In the rows, zero is written as 128.
Known rows, with every way that one mark hangs from another:
vavogom{voril}: [126 113 148 123 137 140 124 139 108 146 110  95 136 150 157 143 112 171
 147 121 100  81]
voril{lalegem{givuv} medurad}: [ 95 122 123 101  84 114  57  97 118 151 121  72 158 111 171 118  92 117
 109 144  90 100]
lalegem{givuv nisu}: [154 137 165 105 101 119 107 137 112 127 108 127 165 115 159 141 119  76
 134 112 102  82]
voril{lalegem medurad{nisu}}: [ 85 114 151 106  90 154  81  86 105 154 136  65 154 118 153 113 113 136
 132 178 126 111]
bima{givuv{lalegem{nisu}}}: [110 157 178 127 114 136 118 146 179 100 137 151 125 111 168 140  93  84
 171 158 103  59]
medurad{nisu voril{lalegem{givuv{bima}}}}: [ 88 127 139  50  83 157  69 146 104 170 129 104 166 146 139 133 139 111
 130 142 126  94]
voril{medurad{nisu}}: [ 98  96 162 107 120 162 109  85 106 138 129  92 150 127 126 116 109 142
 154 149 123  93]
vavogom{vikuv voril{lalegem{nisu}}}: [132 134 181 136  90 128  99 168 102 145 114  75 174  99 194 115 107 152
 122 146 136  79]
lalegem{givuv{bima} nisu{medurad}}: [151 163 167  98 108 116 106 159 160 134 120 104 126 113 170 124 148 119
 116 107 121  57]
medurad{nisu{lalegem{givuv{bima}}} voril}: [112 100 132  33  97 158  89 120  83 165 139 111 157 157 101 133 134 126
 130 121 131  80]
voril{lalegem{nisu}}: [128 147 172 124  95 138  98 133 111 134 125 103 145  96 192 129 123  98
 115 170 123 105]
nisu{lalegem{givuv{bima}} medurad{voril}}: [124 139 118  54 105 125  83 141 130 161 159  99 117 140 131 114 137 155
  86 112 113  48]
bima{givuv{lalegem{nisu{medurad{voril}}}}}: [108 179 183 122 117 150 109 168 192 107 167 160 119 109 153 121 112  92
 163 159 102  23]
lalegem{givuv{bima} nisu}: [142 135 165  91 109 120 105 146 130 125  96 118 144 112 170 139 129 100
 125 102 122  80]
bima{givuv{lalegem{nisu{medurad}}}}: [117 180 178 132 114 132 119 156 202 105 160 140 110 112 167 126 110  98
 162 161 104  39]
lalegem{givuv{bima} nisu{medurad{voril}}}: [139 161 171  87 114 137  96 174 150 137 128 125 136 111 157 117 149 112
 116 105 120  38]
givuv{bima lalegem{nisu{medurad{voril}}}}: [107 160 186  92 130 157 114 158 174  99 156 140  93  98 161 121 144 132
 124 141 158  34]
givuv{bima lalegem{nisu{medurad}}}: [116 162 181 101 125 141 125 146 184  96 150 121  84 100 175 125 143 137
 121 142 158  52]
voril{lalegem{givuv{bima} nisu} medurad}: [108 133 160 104  89 123  66 111 133 138 101  69 149  79 189 113 109 113
 105 137 118  88]
nisu{lalegem medurad{voril}}: [124 135 134  86 115 148 103 128 110 153 181 110 115 132 126 106 134 155
  96 142 120  55]

Rows:
[112 144 157  81  91 142  70 160 115 145 117 120 156 103 175 130 129  92
 110 133 120  74] => medurad{voril{lalegem{givuv{bima} nisu}}}
[ 98 167 128  77  96 132  70 165 148 163 148  96 124 128 166 116 143 141
  93 136 112  59] => nisu{medurad{voril{lalegem{givuv{bima}}}}}
[128 104 130  47  90 133 101 106  97 160 130  84 144 161 118 140 134 134
 128 122 133 105] => medurad{nisu{lalegem{givuv{bima}}}}
[136 140 112  66  99 106  94 127 140 159 151  76 106 143 145 120 138 160
  85 112 115  71] => nisu{lalegem{givuv{bima}} medurad}
[140 158 191 122 126 160 118 159 128 126 152 136 134 102 150 111 143 113
 126 142 124  44] => lalegem{nisu{medurad{voril}}}
[ 94 116 135  86  75 134  65  90 105 163 127  64 175 128 148 121 109 110
 134 153 104 107] => voril{lalegem{givuv} medurad{nisu}}
[ 94 110 152 133  98 124  79 129 108 153 114  49 166 102 182  99  81 190
 115 145 124  76] => vavogom{vikuv voril{lalegem medurad}}
[145 142 112  78  93 104  95 118 122 159 162  85 123 146 136 121 130 138
  93 120  97  74] => nisu{lalegem{givuv} medurad}
[105  88 136  64 101 138  89  73 106 154 125  66 145 135 119 116 111 151
 128 125 127  93] => voril{medurad{nisu{lalegem{givuv{bima}}}}}
[110 138 179  97 127 142 121 136 159  90 127 133  99 102 174 140 125 120
 133 139 158  72] => givuv{bima lalegem{nisu}}
[ 99 136 124  77  85 134  62 146 100 157 133 121 164 131 159 134 114  97
 111 139  94  86] => medurad{voril{lalegem{givuv}}}
[ 92 104 163 119  89 144  82 124  97 163 121  43 181 118 161 101  95 185
 138 154 134  84] => vavogom{vikuv voril{lalegem medurad{nisu}}}
[102 165 141 103 106 150  86 156 132 159 168 106 125 122 162 110 139 141
 100 163 113  65] => nisu{medurad{voril{lalegem}}}
[146 141 161 118  95 124  92 146 106 158 103  79 166 125 184 143 120 119
 133 125  90  85] => vavogom{voril{lalegem{givuv nisu}}}
[120 161 185 105 122 156 115 147 153  99 172 151 115 103 150 123 134 103
 135 150 134  38] => givuv{lalegem{nisu{medurad{voril}}}}
[110 129 177 137 101 145  82  98 115 129 124  83 148  71 186 108 104 114
 114 170 121  95] => voril{lalegem{nisu} medurad}
[124 102 132  45  92 155  88 113  68 165 149 119 173 161  92 135 127 106
 138 129 115  84] => medurad{nisu{lalegem{givuv}} voril}
[108 126 145 123  91 121  91 162 104 157 118  68 163 122 187 119 100 175
 115 145 126  87] => vavogom{vikuv voril{lalegem}}
[133 175 156  98  83 114  81 158 154 148 128  80 129 105 197 119 149 113
  95 141 119  79] => voril{lalegem{givuv{bima} nisu{medurad}}}
[115  99 148  61 106 176 106 109  67 157 159 121 155 151  97 127 129 126
 138 149 134  87] => medurad{nisu{lalegem} voril}
[144 175 156 111  77 112  83 150 136 151 141  88 148 107 186 123 140  91
 104 147 103  81] => voril{lalegem{givuv nisu{medurad}}}
